Each row comes from the steps of one path. Every step used is in the known rows, and no mark comes twice. Write the path behind each row, first mark first.
Known rows:
Z > D: [-1.39  2.69 -1.03  0.95 -2.98  1.29 -0.26 -0.93  1.49  1.67  0.21  1.09
 -0.72 -0.34 -2.28 -0.87 -2.07 -0.75  0.08  1.69 -1.59 -0.25  2.06 -3.95]
X > F > S > E > Z > D > K: [-1.83  4.06  0.25  3.11 -0.40  2.66  0.40 -0.11  1.45  1.64 -1.46  2.00
  0.03 -1.77 -2.99 -1.49 -5.49 -0.10  2.61  1.07 -2.85  2.68  3.17 -3.21]
X > F > S > E: [-0.53  4.48  1.97  2.34  0.18  0.72 -0.25  1.29  1.24 -1.07 -0.38  3.30
 -1.34  0.49 -1.90 -0.88 -2.94 -1.29  3.25  1.11 -1.14 -0.66  3.78 -2.79]
E > S > F > Z: [ 0.29  2.23  0.88  1.83  2.01  1.71  0.48  0.37  1.75  0.79 -0.73  0.73
  0.84  1.76 -2.19 -1.72  1.84 -0.66 -0.18  0.29 -1.69 -1.63  3.80 -2.88]
F > S > E > Z > D > X: [-1.43  2.85  0.32  1.56 -0.74  2.24  0.65 -1.38  1.18  0.59 -1.60  0.14
 -1.09 -1.88 -3.04 -2.01 -4.65 -1.05  1.67  2.81 -2.85  2.20  2.11 -3.35]
G > D > S: [-0.96 -0.03  0.62 -0.99 -1.20  2.11  0.51 -0.68  1.52  0.52 -0.67  0.89
 -0.73  0.13 -1.53 -1.27 -2.65 -1.48  1.94  1.25 -2.19  2.02  1.95 -3.67]
Z > F > S > D > K: [-0.01  4.38  2.99  2.48 -1.22  3.70 -0.35  1.05  1.53  0.73 -1.82  1.29
 -1.36 -0.92 -1.10 -2.07 -2.95 -2.66  2.31  0.49 -2.09  1.68  2.32 -3.48]
E > S > D > X > F > Z: [ 2.09  3.72  0.14  2.14  3.16  0.06  2.02 -0.16  1.44 -0.33 -1.94  1.63
 -0.19 -1.91 -1.43 -1.44 -2.94 -3.76  2.09  1.18 -1.38 -0.72  1.92 -2.77]
E > Z: [-1.76  0.06 -1.61  1.40  0.42  2.70 -0.40 -1.08  1.31  0.30 -0.92  0.31
 -0.96 -0.54 -2.49 -1.39 -0.41 -0.25  1.75  1.19 -1.31  0.88  2.10 -3.45]
K > D > S > F > Z: [-0.33  2.29  2.25  1.15  1.28  2.82  0.43 -0.94  2.16  0.90 -0.59  2.60
  1.49  0.52 -1.38 -1.65  2.80 -2.61 -1.51  1.35 -2.92 -1.20  3.57 -3.00]
S > D: [-0.49  2.27  0.77  1.06 -1.59  1.41 -0.53  0.79  1.36  0.21 -0.91  2.11
 -0.57  0.40 -1.71 -0.51 -1.32 -2.49  1.47  0.82 -0.66 -0.30  0.71 -3.72]
D > X > F: [ 0.48  2.05 -0.04  0.33  0.73 -0.12  1.14 -1.29  1.28  0.51 -1.27  2.17
 -1.69 -3.00 -1.17 -1.03 -4.31 -3.52  2.24  1.64 -1.30 -0.62  3.20 -3.66]
F > S > E > Z > D: [-2.30  3.25 -0.48  2.49 -1.54  2.50 -0.42 -0.08  1.25  0.21 -0.75  0.72
 -0.41  0.30 -3.43 -1.48 -2.67  0.59  1.57  2.05 -2.42  1.52  2.43 -3.12]
D > K: [-1.05  2.47  1.20  0.91 -1.20  2.85 -0.08 -1.23  1.68  2.75 -0.59  1.90
 -0.83 -1.25 -1.75 -1.07 -1.65 -0.86  1.53  0.40 -1.06  1.66  2.12 -3.93]
G > D > X > F > Z: [ 1.06  3.58 -1.18  1.75  1.41 -0.37  2.03 -0.32  1.45  0.40 -0.71  1.93
 -1.36 -2.54 -1.70 -1.53 -2.19 -4.05  2.57  1.48 -2.54 -1.61  3.18 -2.75]
K > D > S > E > Z: [-2.38 -0.20  1.44  0.98  0.14  4.26  0.00 -1.99  1.58 -0.08 -1.23  2.07
  0.70  0.54 -2.47 -0.69 -0.43 -0.19  1.98  1.93 -2.22  2.68  2.25 -3.14]
S > D > K: [-0.73  2.79  1.82  1.22 -1.68  2.71 -0.15  0.11  1.65  2.30 -1.36  2.34
 -0.17 -0.82 -1.81 -0.80 -2.67 -2.04  1.72  0.14 -1.11  1.76  0.77 -3.94]
D > X > F > S: [ 0.90  3.90  0.89  1.60  2.09  0.65  0.48 -0.20  1.23 -0.75 -1.19  1.70
 -1.98 -2.65 -1.35 -2.25 -4.29 -3.31  2.28  1.84 -1.49  0.28  3.28 -3.09]
S > E > Z: [-2.39  0.52 -0.06  1.58 -0.70  2.55 -0.33 -0.47  1.25  0.33 -0.91  1.35
 -0.73  0.84 -2.83 -0.58 -0.76  0.48  2.74  1.17 -1.49  0.80  2.52 -3.24]
S > E > Z > D: [-2.75  1.74 -1.11  1.77 -2.50  2.07  0.00 -0.75  1.30  1.14 -0.67  1.02
 -0.19  0.44 -3.30 -0.57 -2.54  0.66  1.47  1.75 -2.23  0.80  2.18 -3.56]
K > D > X > F > Z: [ 1.16  4.14 -0.05  2.33  2.31  0.86  1.54 -1.80  1.74  0.15 -0.44  3.13
 -0.32 -3.00 -1.37 -1.28 -0.11 -4.46  1.20  2.09 -2.09 -1.61  3.29 -2.72]
S > F: [-1.39  0.86  1.38  0.14 -1.08  1.58 -0.72  0.49  1.58  1.23 -0.57  1.71
 -0.15  1.63 -1.89 -0.98  0.34 -1.26 -0.24  0.45 -1.70 -1.68  4.01 -3.84]
Z > F > S > D: [ 0.38  4.00  2.09  2.42 -1.12  2.58 -0.84  1.90  1.27 -1.53 -1.31  0.91
 -1.87  0.29 -0.94 -2.01 -1.56 -3.25  1.97  1.27 -1.73 -0.58  2.55 -3.25]

Which path is each row?
[-0.13  1.93  1.93  1.28 -0.08  3.27  0.11 -0.15  1.53  1.74 -1.85  1.29
  0.55  0.07 -2.15 -0.87 -3.36 -0.84  2.23 -0.23 -0.76  3.25  0.84 -3.74]	E > S > D > K
[-1.63  0.52  1.60 -0.74 -1.78  1.88  0.08 -0.53  1.80  1.91 -1.33  1.23
  0.87  0.80 -1.62 -1.46 -2.54 -0.95 -1.72  1.37 -2.88 -0.22  3.38 -4.18]	Z > D > S > F
[-0.23  2.01  1.79  0.76  1.29  1.69  0.74 -0.08  1.97  1.23 -1.05  1.63
  0.42  0.42 -1.17 -2.02  1.17 -1.81 -1.18  0.92 -2.50 -1.97  3.42 -3.18]	D > S > F > Z
[-2.45 -0.64  0.42  0.25 -0.74  2.99  0.55 -0.44  1.27 -0.02 -1.40  0.89
 -0.35  0.98 -2.69 -0.90 -2.59  0.20  3.21  1.29 -2.58  2.66  2.18 -3.20]	G > D > S > E > Z
[-0.89  3.88 -0.45  1.95 -1.61  0.69  0.34  0.12  1.84  2.01 -0.07  1.48
  0.59  0.35 -2.43 -1.48  0.37 -1.33 -1.68  1.26 -2.84 -2.69  3.37 -3.38]	S > F > Z > D
[ 0.27  2.25  1.33  1.84  0.49  3.05  0.32 -0.03  1.07 -1.08 -2.82 -0.42
 -2.11 -1.89 -1.37 -2.71 -3.66 -3.76  2.43  2.15 -2.68  1.50  2.04 -3.27]	E > Z > F > S > D > X
[ 0.20  1.95  1.36  0.09 -0.89  1.16  0.53 -0.66  1.32  0.74 -1.76  1.43
 -1.20 -1.70 -1.62 -1.05 -3.26 -3.88  1.47  1.68 -1.28  0.51  0.45 -3.94]	S > D > X
[-1.92  2.01  2.01 -0.01 -2.85  1.57  0.52 -1.07  1.60  1.26 -0.73  2.14
 -0.10  0.71 -1.82 -0.43 -3.71 -0.18  0.83  1.94 -1.97  0.93  2.08 -3.86]	Z > D > S > E
[-0.79  4.93 -0.18  2.38 -1.56  2.13  0.87 -1.21  1.99  3.57 -0.15  1.62
 -0.01 -2.03 -2.29 -1.56 -1.62 -1.01 -0.03  1.03 -2.30  0.42  1.96 -3.57]	F > Z > D > K
[-1.14  3.70  1.70  1.04 -1.78  1.36  1.22 -0.92  1.81  1.36 -0.51  2.21
  0.09  0.13 -1.81 -0.91 -2.02 -0.69  0.42  2.00 -2.28 -0.36  2.12 -3.30]	F > Z > D > S > E
[ 1.46  4.37 -0.01  2.22  1.83 -0.48  1.82  0.02  1.52  0.23 -1.49  2.62
 -0.90 -2.97 -1.23 -1.36 -2.43 -4.78  1.68  1.49 -1.77 -2.17  1.83 -2.96]	S > D > X > F > Z
[-1.52  1.32  2.87 -0.30 -1.40  1.83  0.34 -0.88  1.56  0.67 -0.80  2.42
 -0.67  0.89 -1.34 -0.50 -2.15 -0.52  1.77  1.37 -1.26  0.86  2.25 -3.63]	D > S > E
[ 0.30  4.25  0.36  2.25  1.55  0.91 -0.35  0.79  1.25 -1.19 -0.36  2.13
 -1.47 -1.03 -1.50 -1.86 -2.72 -2.17  2.15  1.17 -1.05 -0.49  3.58 -2.89]	X > F > S
[-0.76 -0.32  1.34  0.14  0.53  2.26 -0.44  0.31  1.47  0.62 -1.08  0.55
  0.77  2.60 -2.32 -1.13 -0.70  0.03  0.33  0.08 -1.27  0.12  4.04 -3.57]	E > S > F
[ 0.35  2.54  0.36  0.98  0.57  1.13  1.71 -1.36  1.64  2.00 -1.53 -0.16
  0.51 -0.97 -2.49 -2.03 -2.43 -1.72 -0.87  1.86 -2.80 -0.11  2.97 -3.47]	E > S > F > Z > D > X
[ 0.24  1.33 -0.77  0.11 -0.05 -0.08  1.39 -0.51  1.17  0.20 -0.97  1.88
 -1.82 -2.21 -1.76 -0.87 -5.08 -3.58  3.42  1.36 -2.15  0.03  3.32 -3.42]	G > D > X > F
[ 0.66  3.41  2.20  1.02  0.26  1.62  0.09  0.12  1.25 -0.35 -1.81  1.03
 -1.45 -1.69 -1.64 -2.09 -3.59 -3.89  1.66  1.90 -1.46  1.38  0.75 -3.44]	F > S > D > X
[ 0.05  2.76 -0.98  0.55 -0.81 -0.30  1.29 -1.57  1.31  1.06 -1.13  1.90
 -1.15 -3.17 -1.53 -0.95 -5.72 -3.01  1.28  2.19 -2.04 -0.47  3.00 -3.84]	Z > D > X > F
[-0.51  4.59 -1.46  2.26 -1.63  0.81  0.61 -0.71  1.73  1.68  0.41  1.23
 -0.39 -0.86 -2.22 -1.42  0.09 -1.43 -0.50  1.78 -1.99 -1.75  1.96 -3.29]	F > Z > D
[ 0.09  3.87  1.58  2.11 -0.33  1.89 -1.01  1.71  1.32 -0.97 -0.89  1.61
 -0.93  0.22 -1.91 -1.67 -1.62 -2.67  1.63  1.03 -0.85  0.32  0.97 -3.18]	F > S > D
[-0.25  4.34  2.61  2.28 -0.55  3.14 -0.58  0.90  1.59  1.31 -1.37  2.06
 -0.42 -0.90 -1.97 -1.77 -2.97 -2.22  1.95  0.34 -1.31  2.39  0.89 -3.52]	F > S > D > K
[-1.96 -0.01  1.84  1.30 -0.88  5.02  0.10 -1.82  1.52 -0.62 -1.65  1.10
 -0.61  0.58 -1.15 -1.01 -0.21 -1.16  2.38  2.05 -3.10  1.39  4.17 -3.17]	K > D > S > E > Z > F
[-2.03 -0.60  0.74  0.60 -1.82  3.65  0.63 -0.33  1.22 -0.54 -1.83 -0.03
 -1.61  0.93 -1.46 -1.28 -2.42 -0.73  3.62  1.43 -3.51  1.31  4.20 -3.20]	G > D > S > E > Z > F
[-1.89  2.22  0.63  2.45  0.53  3.04 -0.70  0.40  1.17 -0.82 -0.95  1.09
 -1.06  0.60 -2.92 -1.59 -1.21  0.30  2.90  1.38 -1.61  1.53  2.66 -2.80]	F > S > E > Z
[-0.41  3.06 -0.37  2.05 -0.14  1.35  0.57  0.09  1.76  1.52 -0.43  0.42
  1.23  1.01 -2.75 -1.63 -0.24 -0.34 -1.25  0.91 -2.48 -1.14  3.54 -3.19]	E > S > F > Z > D
[ 0.08  1.25  0.89  1.05  0.07  2.04 -0.27  0.61  1.30 -0.46 -1.34  0.78
  0.35  1.44 -2.08 -0.60 -2.21 -1.22  2.03  0.40 -0.32  1.47  0.84 -3.50]	E > S > D
[ 0.17  4.03 -0.56  1.29 -0.82  0.63  1.59 -2.06  1.64  2.10 -0.71  0.71
 -1.00 -2.87 -2.00 -1.82 -2.30 -2.58 -0.26  2.58 -2.40 -0.61  1.76 -3.58]	F > Z > D > X
[-0.05  3.41 -1.06  2.28  1.71  1.22  0.80 -0.67  1.15 -0.55 -1.75  0.56
 -1.25 -3.39 -2.29 -2.59 -5.48 -2.30  1.84  2.37 -2.67  1.44  3.23 -3.08]	E > Z > D > X > F > S
[ 0.25  4.51  2.04  2.62  0.52  2.08 -0.02  1.36  1.52  0.63 -1.64  2.94
 -0.33 -1.66 -1.62 -1.50 -4.68 -2.97  2.54  0.21 -1.47  1.73  1.80 -3.33]	X > F > S > D > K
[-1.27  1.11 -1.53  0.52 -1.05  1.95  0.94 -2.51  1.30  1.64 -1.59 -0.42
 -1.01 -2.70 -2.74 -1.72 -4.14 -1.41  0.72  2.62 -2.63  1.73  1.60 -3.96]	E > Z > D > X
